Each row was made from one walk, in order. Every step used is in the known rows, and no mark comes twice. Write each row's walk.
Known rows
rugim > zamop > nubez > mezad: [ 22.0 -36.2  -0.7  42.0  10.9  10.8 -26.0  15.6  36.9 -15.6 -14.0 -23.1
  16.7  -1.8  15.0  -4.7 -11.5 -17.3 -13.4 -20.6 -18.0 -19.5  33.9  26.1
   7.4]
kavuf > gimal: [ -2.4  -7.0 -10.8 -31.2   9.8  12.6   3.4   2.3  24.8   4.6  28.4 -23.5
   7.3   0.6  32.3 -29.4   1.9   6.7  18.6 -13.4 -24.1   0.3   8.7 -37.2
  26.8]
zuvib > rugim > mezad > nubez: [ 10.5 -27.5   7.8 -13.3 -22.9  -4.9 -14.0  -6.5  11.3  -8.8  20.6  -4.5
  29.5  -2.3 -11.6 -24.9  -0.8  -9.7  20.9  -1.9 -26.3 -20.5   0.3 -18.2
  25.5]
zuvib > rugim > zamop: [ 14.3 -23.6  27.0 -13.3 -17.5   2.3 -10.1  -7.3  20.6 -12.1 -29.1 -15.1
  -7.3   5.4   2.6 -13.8  -2.8  -4.6   4.9  -0.6 -29.6 -27.0   2.4  -3.9
  40.2]
kinote > vuzov > mezad > nubez > zamop > rugim: [ -5.1   0.1  13.3  33.8  14.7  41.8 -11.3   7.3  23.7  -5.1   0.4   3.4
  27.4  12.4  -7.2  42.1 -18.8  -2.3   2.3 -25.1 -14.3 -20.0  -2.6   4.9
  20.3]
kavuf > zamop > nubez > mezad: [ 11.3   3.7  -3.4  25.2 -10.9  40.7 -23.2  -7.0   0.6  -4.7  -9.9 -35.3
  -2.4 -17.0  16.5  20.2  -4.3 -21.0  -3.0 -16.5   6.0  -0.7  20.9   1.1
  18.2]
zamop > nubez: [  3.4  -7.4 -18.7  25.5 -22.5  44.0 -10.5  23.1  21.1  10.6  13.0  -8.3
  31.9 -24.3  26.8  -1.1  -5.8  -0.4  -2.8 -18.6 -19.4   9.8  -5.8  10.3
  10.5]
rabir > zamop > rugim > mezad > nubez: [ -0.6  -2.9   8.3  20.6   8.6  19.5  -5.3   1.6 -15.9 -68.6 -10.3 -21.4
  21.5 -16.6 -10.6  -3.1 -12.3 -13.0   4.1   4.1 -12.6  -2.7  34.0 -15.8
  16.4]
mezad > rabir > zamop > nubez: [-16.9  25.9  31.8   8.6 -13.6  23.6 -22.2  11.5  25.6 -13.1  21.2 -14.6
  40.3 -50.8  16.2 -27.1 -18.9 -12.5  -4.2  17.5 -14.8   2.9  18.7 -18.4
  21.4]
nubez > mezad: [ 10.2 -12.8   3.4  13.0   7.3  -2.1  -9.9   2.9  27.8 -12.7   3.5 -10.3
   5.0  14.7   9.7  -9.6   7.4 -27.8   3.6  24.3   2.7 -17.1  25.7  -0.6
  -5.8]
nubez > mezad > rabir > zamop > rugim: [ -9.8  10.2  30.1  19.2   7.5  -6.9 -15.9 -10.0  30.4 -33.5  11.8 -14.2
  19.9 -11.6   5.3 -16.1  -9.7 -38.4  -0.8  24.2  -1.4 -13.3  41.3 -17.3
   1.6]
vuzov > mezad > nubez > zamop: [ -4.4  -6.0  15.7  20.9  37.1  26.5 -14.8 -19.3  17.7   3.7  26.6   5.1
  29.5 -10.2   2.0  11.5 -19.8 -12.6  18.6 -28.2  -3.8   5.1  -5.4  14.4
  -1.4]
zuvib > rugim > mezad > rabir > zamop > nubez: [  7.2 -10.3  13.7 -12.2 -30.9 -10.3 -17.9   0.2  17.9 -19.4  17.5 -13.8
  24.6 -21.1  -4.4 -25.9   1.1 -10.3  10.7   3.2 -30.8 -21.1   9.0 -17.4
  37.1]
mezad > rabir > zamop > rugim: [-30.3  24.7  42.1   5.6   2.1  14.0  -9.8  -5.6  13.2 -25.5   0.8 -10.6
  32.7 -38.2   9.0 -20.3 -17.3 -13.8  -6.6  12.2 -12.4   4.1  26.3 -33.9
  21.4]
rabir > mezad > vuzov > kinote: [-12.7   3.7 -24.6  20.0  30.5  -2.0  15.2  28.9  24.2 -31.0  25.1   2.0
  23.9  -0.6  30.9 -12.1  10.2 -25.7  -1.7  28.1  20.0 -36.7  37.8 -21.2
  13.3]
rugim > mezad > rabir > zamop > nubez: [  0.0 -15.4   0.6  11.9  10.6 -12.4 -26.5  21.7   9.8 -19.8  26.0 -13.6
  46.5 -22.8  -2.0 -26.4   0.4 -10.3  -6.0   4.1 -11.8 -11.2  44.7 -16.7
   8.6]
zamop > nubez > mezad > vuzov > kinote: [ -3.6 -12.8 -23.5  50.1   1.2  23.1   2.6  23.9  40.0   5.1  37.2  -9.3
  40.3 -13.5  25.6  -5.6   0.6 -35.2  -0.2 -12.3 -11.2  -8.3  21.1   6.5
  12.2]
kinote > vuzov: [  3.7   1.5   5.5  10.1 -13.8  36.0  -8.3  37.5  22.2   4.4 -18.6  -2.4
  12.2  18.8   4.2  18.5   2.7   7.1 -10.3  17.2 -13.8 -25.5   1.2  -8.7
  31.7]
zamop > rugim > mezad > nubez: [-15.2 -28.9  -9.2  32.6  20.0   8.0   2.4 -11.2  -8.8 -22.1   2.7   3.0
  50.2   0.9  -4.1   4.9  -7.3  -9.1  -4.9 -39.7 -17.7   4.0  32.4 -26.3
  -3.0]
zamop > nubez > mezad > vuzov: [  4.6 -19.4 -21.1  32.0  -4.8  22.4  -3.1  20.4  37.7  -1.4  30.7 -13.8
  43.3 -17.5  22.5  -6.5  -6.8 -34.9   1.3 -11.9  -9.4   1.1  16.6  13.7
  12.8]
rabir > mezad: [ 12.3   2.2 -16.5   1.1   5.2   3.9 -10.6  15.5  16.3 -39.9   2.2  -4.9
   5.1  -2.4  28.2  -8.7   2.0  -5.4  -2.9  29.7  18.9 -29.0  21.1  -6.8
  -3.7]
nubez > zamop > rugim: [ -8.9   3.7  22.4  13.0  23.1  18.4  26.6 -10.1 -15.3 -34.1 -28.3 -40.8
  12.3  -2.2  15.9  12.8 -10.2 -16.4  -0.3 -10.8  -3.5  -7.2  22.0   3.6
  27.6]

Which walk is each row?
[  6.1  10.9  -1.0  17.9  12.9  14.7  -8.5  -6.3  10.6 -60.6  23.7 -18.1
  36.4 -17.5  18.6  -8.1 -27.0 -24.6   8.7  11.0  20.1 -27.3  26.8  -3.5
  -3.5] : rabir > mezad > nubez > zamop > rugim
[  2.6  -4.3   3.1  18.7   7.3  34.7 -16.8  26.3  28.3  11.9 -12.4  13.6
   4.4  23.2   0.2  39.6   4.0  10.9  -2.8  -8.9 -12.0 -22.0  -7.7   3.7
  23.5] : kinote > vuzov > mezad
[-15.7 -11.4  -3.8  31.8  33.5  -8.1  17.7  16.2  34.8  -2.4  26.4  -2.7
  23.3  18.5  16.0 -13.5  15.7 -48.3   4.4  24.3   4.3 -23.9  41.5 -16.6
  11.8] : nubez > mezad > vuzov > kinote
[  5.4   5.4  -3.5  18.4 -14.7  53.4 -18.5  -1.5  -8.2   4.0 -17.0 -32.5
   2.4 -22.9  18.2  18.1  -3.2  -8.0  -5.8 -23.1   2.1   5.7  10.8  -4.5
  24.5] : kavuf > zamop > nubez
[ 12.1  10.9   0.3   8.2  11.0  13.4 -13.3   4.1  16.1 -51.8  30.4 -19.7
  35.2 -17.1  19.5 -15.9 -24.9 -24.0  10.0  27.0  22.6 -30.4  22.5   1.8
  -5.4] : rabir > mezad > nubez > zamop
[ 12.8 -23.0  14.7 -14.3 -19.1  -5.9  -8.7  -9.4   6.5 -18.7  18.0 -17.9
  28.6  -3.7 -11.2 -22.2  -6.1 -14.6  21.9   2.3 -22.4 -24.1   4.0  -9.9
  31.7] : zuvib > rugim > mezad > nubez > zamop
[  1.9  -0.7  15.2  26.8  12.5  40.6 -15.3  14.9  28.4   2.0   5.5   3.8
  24.2  12.4  -6.6  32.6 -14.6  -3.5   3.4 -10.8 -10.9 -24.2  -6.7   9.4
  22.0] : kinote > vuzov > mezad > nubez > zamop
[ -3.4  -9.7  10.2  17.3  34.2   2.0  21.2  -6.3 -18.4 -41.5 -21.7 -40.7
  19.5   2.1   8.3  10.5  -4.5 -17.9   0.2 -15.6  -3.9 -13.7  36.5   2.6
  22.8] : nubez > zamop > rugim > mezad
[ -2.4  11.4  31.6  10.9   6.6  -7.7 -23.4  -2.3  35.5 -27.2  18.1 -16.3
  17.5 -12.2   6.7 -24.5  -7.2 -36.6   1.7  40.1   1.5 -16.0  39.9 -11.9
   1.6] : nubez > mezad > rabir > zamop
[ -3.1   9.8  15.6  27.9  -1.3  37.7 -26.0  25.2  38.3   0.1   5.9   6.6
  19.7  -3.9   0.5  32.5  -9.9   3.7  -5.5  -9.6 -16.0 -19.9  -0.2   1.9
  28.7] : kinote > vuzov > mezad > rabir > zamop > nubez
[-21.6 -36.1 -15.2  23.9  36.1  -3.4  22.3   1.7  -7.4 -21.9  -8.4   0.1
  40.9   7.1   4.1   6.7   7.0 -17.2 -10.1 -40.1 -13.6   4.9  40.2 -28.9
  17.0] : zamop > rugim > mezad > vuzov
[-12.5  -4.9  20.1  15.6  35.3  -5.4  17.3  -9.8 -13.7 -34.4 -13.1 -38.8
  30.4  -7.1   8.6   5.9  -9.1 -20.9  -3.4 -15.7  -6.2 -11.9  40.7  -5.4
  23.2] : nubez > zamop > rugim > mezad > rabir
[-11.9   4.2  26.5  21.5  12.7  36.2   4.5 -17.2   0.3 -22.8  20.3 -22.3
  57.1 -20.6   4.4 -10.0 -35.0 -24.7  11.8  -9.6  -6.7   3.4  11.1  -4.8
   8.8] : mezad > nubez > zamop > rugim
[  0.9  -2.2   5.6  14.3  10.6  16.6   2.1   7.4 -17.7 -69.7 -25.1 -24.1
   6.1  -9.2  -7.4   2.0  -0.7  -9.0  -0.5   5.8 -11.5  -6.1  36.4 -13.3
  19.8] : rabir > zamop > rugim > mezad
[ 12.2   6.7   2.0  20.3  -6.9  30.4  -6.9  24.3  16.5 -52.5   9.9 -34.3
  15.5 -28.3   7.6 -10.5 -13.5 -32.5   8.4  23.5  -6.2  -6.7  23.1  13.5
  26.7] : rabir > zamop > nubez > mezad > vuzov
[ 13.4 -30.9   7.3  40.4  10.4   5.6 -31.7  11.7  43.7  -9.8  -3.0 -19.1
  29.0 -10.7  17.0 -11.7 -16.8 -20.2 -16.8 -21.0 -18.5 -17.6  36.1  17.9
   7.3] : rugim > zamop > nubez > mezad > rabir
[-12.7  11.2  21.9  25.7  11.4  31.3 -18.1  12.8  28.6  -7.2  -9.8  13.1
  14.6   4.9  -3.9  39.4  -7.5   2.0  -7.0 -13.5 -15.6 -19.5   6.5  -9.7
  27.6] : kinote > vuzov > mezad > rabir > zamop > rugim
[ -6.4  11.2  21.5  16.4   7.4  28.7 -22.6  21.9  34.2   1.6  -1.2   8.7
  13.2   4.7  -3.8  29.1  -7.0   3.1  -3.2   1.4 -13.8 -24.0   2.2  -5.7
  25.9] : kinote > vuzov > mezad > rabir > zamop
[ -9.6 -14.8  10.9  15.6  42.6  -3.3  29.6  -2.4 -16.5 -38.8 -15.1 -40.9
  30.6   1.2   9.1   8.5  -5.0 -28.9  -1.1 -17.4  -0.7 -10.9  39.8  -0.1
  32.9] : nubez > zamop > rugim > mezad > vuzov
[ -3.7   6.3  26.2  10.2   8.0  33.4  -4.7  -5.3   6.3 -11.4  29.3 -25.2
  54.5 -21.3   6.3 -22.0 -31.5 -23.4  16.6   9.9  -2.6  -3.0   6.8   0.6
   8.7] : mezad > nubez > zamop
[-15.4  -9.2   5.1  32.0  48.3  -3.2  38.1   2.8 -14.7 -34.9  -7.0 -36.1
  28.8   5.9   9.9   8.9   2.5 -27.9  -1.6 -15.7  -3.6 -19.7  44.8  -7.7
  31.8] : nubez > zamop > rugim > mezad > vuzov > kinote
[ -1.7  -6.6 -17.6  -2.5  23.0  -1.6   7.2  24.5  22.6 -36.9  16.2  -5.3
  26.2  -5.4  27.7 -16.5   0.0 -28.1   0.9  26.2  21.7 -23.2  30.0 -13.0
  14.2] : rabir > mezad > vuzov
[ -9.9 -14.3   5.3  19.9  28.9  31.2 -23.1 -14.5  25.8  15.6  30.4  23.9
  31.4  -8.0   2.2  10.5 -13.6  -5.5  14.5 -31.1  -8.5  10.7 -11.3   5.3
 -10.4] : vuzov > mezad > nubez
[ -3.9 -19.8   1.7   9.6  24.8 -11.2   8.1  10.6  32.4  -7.7  17.0  -9.8
  26.9  10.8  10.8 -15.3   5.1 -48.1   6.0  23.3   7.4 -11.3  35.8  -5.0
  11.4] : nubez > mezad > vuzov
[-12.2  -9.2  14.3  28.1  40.7  30.1  -9.2 -28.4  13.8  -5.0  19.4   5.6
  31.0  -8.9   0.5  20.7 -21.9 -14.8  16.3 -42.0  -7.3   7.9  -2.0  12.2
  -1.5] : vuzov > mezad > nubez > zamop > rugim
[-38.8  -7.0  -9.1  26.1  37.1  13.0  39.1  32.0  20.4  22.5  24.3   5.2
  38.3   3.4  22.0 -17.1  19.2 -29.9  -1.8  10.6  -8.7 -11.5  27.3 -33.6
  36.6] : mezad > vuzov > kinote
[  0.8  -4.0  -4.9  34.7 -15.6  22.5 -23.8   8.4  45.1   5.9  34.2  -9.4
  43.0 -26.9  25.1 -11.4 -11.3 -23.8  -3.6 -10.3 -14.3   1.1  15.8   7.1
   0.7] : zamop > nubez > mezad > rabir
[ -1.9 -15.0   7.2   1.8  18.6 -19.8 -23.0  19.8   7.5 -21.6  17.8 -12.0
  39.5 -15.4  -4.9 -30.2   4.8 -10.4  -5.4  15.0  -8.4 -14.4  47.5 -24.8
  10.0] : rugim > mezad > rabir > zamop
[-24.3 -21.9   0.8  24.1  23.0  -5.6   1.9 -10.0  -2.4 -15.6  -4.5   4.8
  43.1  -2.4   5.0   4.0   1.2  -6.2 -13.2 -37.8 -18.1   4.4  38.5 -34.8
   3.9] : zamop > rugim > mezad > rabir
[ -8.8   0.4  26.0  12.0   9.4 -12.7 -18.7  -5.1  41.2  -0.8  21.7  -5.5
  28.1  -4.6  12.5 -20.2  -2.6 -34.7  -3.0  25.5   0.7 -13.8  34.2 -15.3
  -4.9] : nubez > mezad > rabir
